Every row comes from one small tree of marks. The marks that hang from a mark follow it in brackets, in the order of their numbers. Every link used is in the known rows. Which tree was each row made from?
Known rows:
k947[k604]: [ 1.93  3.54  1.31 -2.53  0.73 -3.56 -2.12 -0.38 -2.83  2.50  0.13  1.83
 -0.68 -3.87 -0.34  3.79 -2.66 -2.91  4.06 -3.12  3.53  1.05  1.98  3.02]
k625[k297]: [ 3.07  1.73 -1.44 -3.04  1.00 -3.25 -3.11 -1.37 -3.60  1.24  5.89  1.10
  0.35 -5.70  4.76  3.74 -4.24 -0.90  0.44 -2.71  2.90  1.89  2.10  2.36]
k907[k715]: [ 2.95  5.97  2.86 -2.96  0.38 -1.81 -2.45 -1.47 -3.64  2.14  5.25  2.30
 -0.60 -2.27  1.04  6.04 -0.32 -3.86  3.42 -2.93  2.60 -0.18  1.09  2.01]
k738[k625[k297 k736[k604]] k630 k719]: [ 3.78  0.17 -0.55 -0.78  2.05 -0.52 -4.54 -0.99 -5.76 -0.52  4.44 -5.31
  0.41 -2.72  1.39  1.58 -2.63  2.13  4.12 -4.15  0.26 -2.47  3.72 -2.70]
k297[k625[k738[k719]]]: [ 1.54  4.11  0.78 -2.57  2.17  0.23 -0.29 -1.15 -2.35 -0.23  5.56  1.18
 -1.31 -1.15  1.77  4.35 -1.21  1.37  3.04 -4.24  0.62 -0.90  2.16  1.22]
k625[k297 k374[k907[k715]] k947]: [ 1.85  0.97  1.45 -5.84 -1.98  0.94 -2.08 -1.11 -3.15  2.47  5.72 -1.83
  0.33 -2.75  3.34  5.44 -0.17 -4.28 -2.34  1.75  1.97 -0.48  3.15  0.12]
k625[k297 k736[k604] k947]: [ 3.88 -0.54 -1.07 -5.17 -1.60 -0.96 -4.08 -0.79 -7.09 -0.13  4.53 -5.88
 -2.57 -0.62  4.58  1.71 -1.39 -1.74 -1.60 -1.81  4.33 -0.74  3.96  1.57]
k297[k625[k374 k736]]: [ 5.39  3.28  1.90 -1.57 -2.02 -0.91 -1.25 -1.40 -2.25  0.75  4.14 -3.33
  0.90 -1.61  3.12  3.57 -0.52 -0.38 -0.79 -3.78 -0.25 -0.18  1.45 -0.53]
k738[k625[k297] k630 k719]: [ 3.02  0.23 -0.46  0.15  2.72 -1.15 -2.37 -1.53 -3.73  0.68  5.37 -0.83
  1.74 -5.66  2.03  3.04 -4.18  2.12  5.32 -4.25 -0.73 -1.37  2.56 -1.17]
k907[k374]: [ 3.63  5.30  0.15 -1.60 -0.07 -3.82 -0.87 -4.26 -1.67  2.30  6.08  1.21
  2.00 -2.42  1.72  5.51 -4.08 -1.84  1.73 -4.34  2.99  0.51  2.67  1.02]
k738[k630]: [ 3.52  2.86  1.40 -1.81 -0.53 -2.70 -1.61 -2.81 -2.22  0.22  3.08  1.35
  0.91 -3.82  0.92  5.06 -2.21 -0.08  5.15 -4.25  0.04 -1.06  1.50  2.30]
k604[k81]: [ 3.60  2.03 -1.40 -2.48 -1.91 -4.86 -1.11 -1.58 -3.74  2.24  3.33  3.78
  2.29 -6.26  2.49  4.49 -2.06 -4.53  2.60 -3.89  4.31 -1.58  0.51  1.89]
k736[k625[k374[k907]]]: [ 3.28  0.32  0.30 -3.27 -1.60 -1.20 -2.07 -3.12  2.72  2.76  1.24 -0.05
  2.02 -5.84  0.80  4.29 -2.83 -2.01 -1.83  0.28  1.63  1.13  2.09  0.85]
k736[k604[k81] k625]: [ 5.16  1.36 -3.18 -1.69 -1.78 -4.85 -4.45  0.38 -2.66  1.47  2.24  3.44
  1.44 -5.79  1.16  1.90 -2.55 -3.83  0.96 -3.57  5.53  0.19  2.23  1.66]
k297[k625]: [ 5.34  4.23  1.52 -1.72  0.33 -1.93 -2.29 -0.40 -1.84  0.39  3.77  1.86
 -0.66 -2.76  1.14  3.81 -2.14  0.69  1.90 -4.24  0.88 -0.24  1.47  1.45]
k738[k625[k297]]: [ 4.54  0.96 -1.46 -1.42  2.44 -3.28 -3.63 -0.92 -4.01  2.62  5.48  0.48
  0.42 -5.81  2.88  2.61 -3.83 -0.20 -0.04 -3.50  2.55  1.41  1.61  1.20]
k625[k374]: [ 2.88  2.79  0.41 -2.86 -1.97 -3.37 -0.43 -3.71 -0.37  3.66  4.96  1.45
  1.59 -4.67  1.97  5.48 -1.65 -2.68  1.04 -4.09  1.28  1.24  1.78  1.10]
k738[k625[k947]]: [ 5.06  0.19  1.23 -2.44 -0.66 -1.51 -1.09 -2.55 -3.04  3.31  3.34 -0.65
 -2.12 -2.78  0.02  2.73 -0.75 -0.88  1.80 -3.63  3.06 -2.29  2.24  1.97]
k738[k625[k736] k630 k719]: [ 3.44  0.76  2.32 -0.21  1.33  0.11 -1.35 -3.14 -3.72  0.31  2.56 -4.70
  0.73 -3.17  0.42  3.11 -1.72  1.73  6.51 -4.54 -1.25 -4.24  1.71 -1.56]
k738[k625[k374[k907] k947] k630 k719]: [ 2.50 -1.93  2.46 -2.76 -2.12  1.57  0.84 -4.61  0.08  2.74  1.18 -3.26
  1.58 -4.32 -1.77  4.39 -0.62  0.46  3.93 -1.52 -2.12 -5.92  3.08 -2.40]
k297[k625[k736 k738]]: [ 3.32  3.66  1.12 -2.48  1.61  0.15 -2.21 -0.41 -4.29 -1.61  4.85 -3.16
 -1.51  0.88  3.74  3.27  0.30  0.28 -1.06 -3.15  1.86 -0.03  1.57  2.72]
k738[k625]: [ 4.90  2.19  0.74 -1.29  1.41 -3.20 -2.27 -2.64 -2.10  3.14  3.44  1.55
  0.10 -4.98 -0.15  3.45 -2.14 -0.77  2.11 -4.04  2.38 -0.62  1.20  1.25]
k313[k604]: [ 3.93  2.49  0.42 -3.45  1.15 -3.69 -2.38 -3.08 -1.54  3.66  2.52  0.87
  0.73 -3.11 -0.12  1.86 -1.28 -3.71  2.70 -3.49  3.81  0.61  2.35  3.45]
k736[k625]: [ 4.49  1.68  0.19 -1.51  0.11 -2.72 -3.03 -1.76 -0.26  1.61  3.11  1.26
 -0.09 -4.57  1.62  3.02 -3.52 -0.65  1.40 -3.04  3.17  1.97  1.87  3.11]
k625[k297 k374 k738[k630]]: [ 0.92  1.45 -2.49 -2.07 -0.08 -1.32 -1.32 -1.51 -2.43 -0.12  8.18 -0.51
  2.36 -3.88  5.86  5.50 -1.54 -1.62 -1.28 -3.31 -0.09  3.14  2.68  1.91]
k625[k297 k374 k736[k604]]: [ 3.32  1.34 -2.11 -3.90 -1.82 -2.43 -3.80 -1.19 -4.38  1.31  5.95 -4.06
  0.78 -3.39  4.64  3.36 -2.25 -2.29 -2.85 -2.62  2.40  2.08  3.46 -0.25]
k738[k630 k719]: [ 1.70  2.14  2.03 -1.58 -0.23 -1.17 -0.19 -3.66 -2.01  0.46  3.59  0.48
  1.07 -4.05  0.70  5.60 -2.80  0.86  8.13 -4.21 -1.15 -2.54  2.06  0.40]
k297[k625[k736 k738[k630]]]: [ 4.01  3.06  2.02 -1.03  1.26  0.88 -2.29 -0.28 -4.42 -3.46  4.23 -3.83
 -0.57  0.48  3.43  3.65  0.60  1.37  1.23 -3.83 -0.69 -1.07  1.36  2.31]
k947[k604[k81]]: [ 2.01  2.31 -0.90 -1.77 -0.77 -5.19 -1.81  1.18 -4.56  2.84 -0.51  3.58
  1.80 -5.55  0.74  3.81 -2.32 -6.08  3.80 -3.47  5.04 -0.74  0.82  2.42]

Write each row's tree:
[ 4.67  0.76 -0.86  0.01  2.25 -2.56 -3.60 -0.51 -3.96  0.69  5.19  0.05
  1.54 -5.53  2.59  2.90 -3.31  1.23  2.29 -3.96  0.27  0.21  1.82  0.66]
k738[k625[k297] k630]
[ 5.45 -0.04 -4.09 -1.69  0.40 -4.18 -5.28  1.09 -7.96  1.36  4.10 -2.16
  1.58 -5.19  3.51  0.78 -2.37 -3.35 -1.39 -3.71  5.14 -1.31  2.06 -1.07]
k738[k625[k297 k736[k604[k81]]]]
[ 2.76  1.46  3.11 -1.70  0.37  2.07 -1.62  2.30 -6.01 -3.35  0.04 -5.84
 -2.58  3.21  1.24  2.12  1.89 -0.24  1.47 -2.84  0.95 -2.26  3.11  3.18]
k297[k625[k736 k738[k630] k947[k604]]]
[ 4.85  1.97  2.58 -3.97 -1.61  0.13 -1.76 -1.97 -0.89  0.48  1.90 -4.09
  1.71 -2.51  2.00  4.13 -0.86 -0.40 -2.25 -0.71 -0.54 -1.90  1.48 -1.14]
k297[k625[k374[k907] k736]]
[ 1.97 -2.04 -1.75 -3.08 -2.03 -2.05 -2.45  2.68 -8.85  0.54  0.69 -4.18
  0.42 -3.34  5.12  1.62 -2.32 -5.35 -0.16 -1.29  6.13 -1.52  2.68  2.29]
k625[k297 k736 k947[k604[k81]]]
[ 0.79 -1.14 -1.62 -4.76 -1.72  0.64 -0.24 -2.03 -4.76  0.50  7.80 -6.81
 -0.82 -0.14  7.28  3.35  0.12 -3.11 -4.87 -0.99  2.97  1.09  3.59  2.73]
k625[k297 k374 k736 k738 k947]
[ 2.23  1.49 -0.76 -0.57 -0.66 -0.68 -1.32 -2.17  0.99  0.15  5.25 -0.27
  1.74 -2.83  2.57  4.35 -0.78 -1.39 -0.19 -2.99 -0.09  2.76  2.62  2.94]
k736[k625[k374 k738[k630]]]
[ 3.69  2.84 -0.08 -3.81 -2.82 -2.69 -2.56 -3.32 -2.72  2.26  4.07 -3.07
  0.22 -2.27  1.63  3.98 -0.26 -3.12 -0.78 -3.82  1.90  0.43  2.87 -0.18]
k625[k374 k736[k604]]
[ 4.80  0.12 -0.84 -1.59  2.42 -1.93 -3.91 -1.07 -5.51  1.35  5.17 -4.26
  0.19 -4.07  4.06  1.74 -2.98 -0.28 -0.87 -2.81  2.99  0.59  1.72  0.47]
k738[k625[k297 k736]]
[-1.67  1.37 -2.48 -3.67  1.12 -0.85  0.35 -2.77 -2.29  1.85  9.18 -0.58
  1.43 -3.84  5.70  5.29 -2.60 -1.76 -0.12 -2.87  1.46  2.71  3.28  0.77]
k625[k297 k374 k738[k719]]
[ 4.44  2.56  5.31 -4.37 -3.04  3.43 -1.35 -0.38 -3.08  0.48  3.08 -5.91
 -0.91  1.43  1.24  4.71  2.58 -2.71 -2.17  0.56 -0.23 -3.67  2.22 -1.21]
k297[k625[k374[k907[k715]] k736 k947]]
[ 3.02  2.70 -2.08 -3.09  1.54 -2.10 -4.48 -0.94 -1.40  0.49  4.16  1.41
 -1.96 -1.67  1.09  2.80 -1.06 -1.85 -1.52 -2.69  4.66  2.90  3.22  3.92]
k736[k604 k625[k738]]
[ 0.89  0.11  0.38 -2.76  0.68 -0.39 -1.91  0.97 -2.20  0.94  0.80 -0.93
 -3.12 -0.51  0.51  2.05 -0.51 -3.23 -0.17 -1.28  4.97  1.55  3.78  5.87]
k736[k625[k738 k947[k604]]]
[ 1.97  0.16 -4.46 -4.09 -1.95 -2.50 -3.31 -0.76 -0.32  1.98  1.99  1.96
  2.78 -4.86  1.37  3.80 -0.26 -6.31 -4.41 -0.28  4.83  0.83  2.60  1.12]
k736[k604[k81] k625[k374[k907] k738]]
[ 3.97  1.08  0.66 -3.02 -0.09 -1.95 -1.38 -3.97  0.85  4.67  2.12 -0.02
  2.14 -6.15 -1.03  4.54 -1.64 -1.75 -0.90 -1.31  0.72 -0.82  1.42 -0.91]
k738[k625[k374[k907]]]
[ 4.23  2.89  1.69 -3.54 -1.54 -1.20 -1.44 -1.82  0.56  1.82  2.13  0.29
  1.79 -4.14  0.49  4.87 -1.49 -0.32 -1.12 -1.25 -0.61 -0.68  1.47 -0.60]
k297[k625[k374[k907]]]
[ 1.03 -2.38  0.66 -5.49 -2.04  0.45 -1.88 -0.19 -3.98  1.51 -0.39 -7.13
  0.23 -2.70  3.25  2.95 -1.54 -3.68 -3.12  2.30  2.87 -0.63  3.71  0.76]
k625[k297 k374[k907] k736 k947[k604]]
[ 0.20  2.46  0.88 -4.29  0.56  1.49  0.53 -2.42  0.67  0.95  4.10 -0.52
  1.09 -2.53  1.07  5.13 -0.40 -0.26 -0.41 -1.31 -0.87 -1.25  2.33 -0.76]
k297[k625[k374[k907] k738[k719]]]
[ 1.14 -1.08  0.16 -1.92  2.16 -0.55 -1.49  0.87 -5.48  2.87  1.84 -2.49
 -1.83 -3.82  0.53  1.08 -3.68 -0.14  3.86 -2.88  3.05 -1.20  3.92  0.16]
k738[k625[k297 k947[k604]] k719]
[ 4.43  0.00 -6.12 -1.22 -2.79 -4.52 -4.24  1.83 -2.77  2.15  5.21  2.05
  3.34 -6.88  4.24  2.09 -3.57 -4.48 -3.15 -2.99  4.79  3.18  3.23  0.00]
k736[k604[k81] k625[k297 k374]]
[-0.45  2.10  0.70 -2.45  1.60 -0.29  0.15 -3.43 -2.19 -0.77  5.12 -0.02
  0.51 -2.53  1.75  5.53 -1.20  0.27  5.93 -4.00 -0.29 -1.47  2.31  2.12]
k625[k738[k630 k719]]
[ 0.68 -1.44 -0.15 -5.46 -1.71 -0.87 -1.32 -0.40 -2.63  2.99  0.46 -2.39
  0.09 -4.52  1.75  3.36 -2.69 -3.59 -1.86  1.26  2.79  0.19  3.82  1.23]
k625[k297 k374[k907] k947[k604]]
[ 0.78 -0.27  0.10 -0.99 -1.57  0.41 -0.86  0.30 -0.75  0.58  1.07 -2.35
 -0.22 -0.54  0.89  3.14  0.52 -3.04  0.27 -2.18  1.70  1.49  4.19  3.99]
k736[k625[k374 k738[k630] k947[k604]]]
[-1.60 -0.65 -1.79 -4.81 -1.01  0.98  1.65 -2.72 -3.23  1.77  8.64 -2.99
 -0.37 -2.24  5.99  4.33 -1.47 -1.97 -0.57 -2.04  1.76  0.58  4.31  1.43]
k625[k297 k374 k738[k719] k947]
[ 2.21 -2.66  0.62 -6.33 -2.85  1.04 -1.24 -2.63 -3.34  1.24  3.31 -7.58
  0.49 -2.90  5.19  3.36 -1.78 -2.16 -4.02  1.76  1.84 -1.50  3.02  0.15]
k625[k297 k374[k907] k736 k947]
[ 3.15  0.79  2.09 -1.59  1.65 -0.46 -1.03 -3.69 -3.63  2.18  3.15 -4.38
 -0.39 -3.30  0.77  2.90 -1.98  0.68  4.36 -4.06  1.49 -2.91  1.55 -1.18]
k738[k625[k736] k719]
[ 3.53  2.53  2.15 -1.96 -2.91 -0.95 -0.67  1.25 -2.54  2.12  0.74 -0.64
 -0.89 -0.91 -0.26  2.89 -0.04 -2.14  0.86 -3.67  1.10 -0.33  3.45  0.95]
k297[k625[k374 k947[k604]]]
[ 1.66  0.08  2.16 -3.68 -3.44 -0.59  0.18 -1.30 -3.75  2.59  0.35 -5.58
 -0.82 -0.71  1.54  3.17  0.27 -4.15  0.52 -2.35  2.69 -1.33  3.13  1.66]
k625[k374 k736 k947[k604]]
[ 1.16  0.05 -0.68 -3.37 -2.15 -2.12 -1.08  0.62 -4.02  3.15  3.15 -1.93
 -0.04 -3.58  3.05  3.02 -2.37 -3.74 -0.79 -2.00  2.92  1.99  3.92  2.05]
k625[k297 k374 k947[k604]]
[ 0.17  2.09  2.08 -2.86  1.24  1.66  0.31  1.28 -4.31 -0.07  1.48 -1.30
 -3.57  0.81  0.03  2.50  0.03 -0.33  3.69 -3.56  1.96 -1.95  4.10  2.58]
k297[k625[k738[k719] k947[k604]]]
[ 4.12 -0.40  1.82 -3.49 -0.72  0.49 -2.19 -2.67 -5.17  1.97  2.82 -6.09
 -3.11 -0.66 -1.01  1.26  0.02 -0.34  3.08 -3.59  2.83 -5.06  3.98 -1.36]
k738[k625[k736[k604] k947] k719]
[ 4.70 -1.98 -5.17 -2.42 -4.58 -2.91 -3.27  1.33 -3.57  2.00  5.02 -0.23
  1.66 -5.19  4.66  1.29 -2.43 -4.96 -3.70 -2.36  5.12  0.89  4.28  0.52]
k736[k604[k81] k625[k297 k374 k947]]
[ 2.57  0.30 -2.59 -0.61  2.37 -0.50 -3.88  0.23 -2.15 -2.26  5.93 -0.60
  0.95 -3.18  5.48  2.81 -3.14  0.29 -0.80 -2.29  1.70  3.55  2.92  4.41]
k736[k625[k297 k738[k630]]]
[ 1.13  3.98  0.48 -2.19  0.33  0.45  1.22 -1.90 -0.83  1.24  6.80  0.25
  0.27 -1.75  2.22  4.83 -0.41  0.14  1.16 -4.87 -0.43  0.57  2.61 -0.17]
k297[k625[k374 k738[k719]]]
[ 4.80  1.56  0.86 -1.41 -0.80 -1.89 -1.33 -3.35 -2.21  3.47  3.91 -4.12
  1.20 -3.22  1.39  3.37 -0.64 -2.08 -0.57 -3.96  0.94 -0.39  1.44 -0.62]
k738[k625[k374 k736]]
[ 2.43 -1.91 -1.54 -1.84  0.49  0.95 -2.74  0.19 -3.07 -2.22  6.24 -2.59
 -0.91 -1.34  5.43  2.00 -1.90  0.20 -1.36 -1.20  2.26  1.68  3.92  5.00]
k736[k625[k297 k738[k630] k947]]
[-0.94  2.41  0.07 -2.01 -0.52 -0.18  1.54 -4.25 -0.68  0.77  6.49 -0.55
  1.86 -2.86  2.11  6.39 -0.35 -0.90  4.35 -4.40 -1.44 -0.38  2.66  0.83]
k625[k374 k738[k630 k719]]
[ 1.63  0.68  2.49 -3.64  0.12  3.09  0.53 -1.31 -4.69 -1.74  4.49 -6.03
 -3.11  2.43  3.55  2.87  0.78  1.04  1.35 -3.05  1.27 -3.76  3.13  1.51]
k297[k625[k736 k738[k719] k947]]
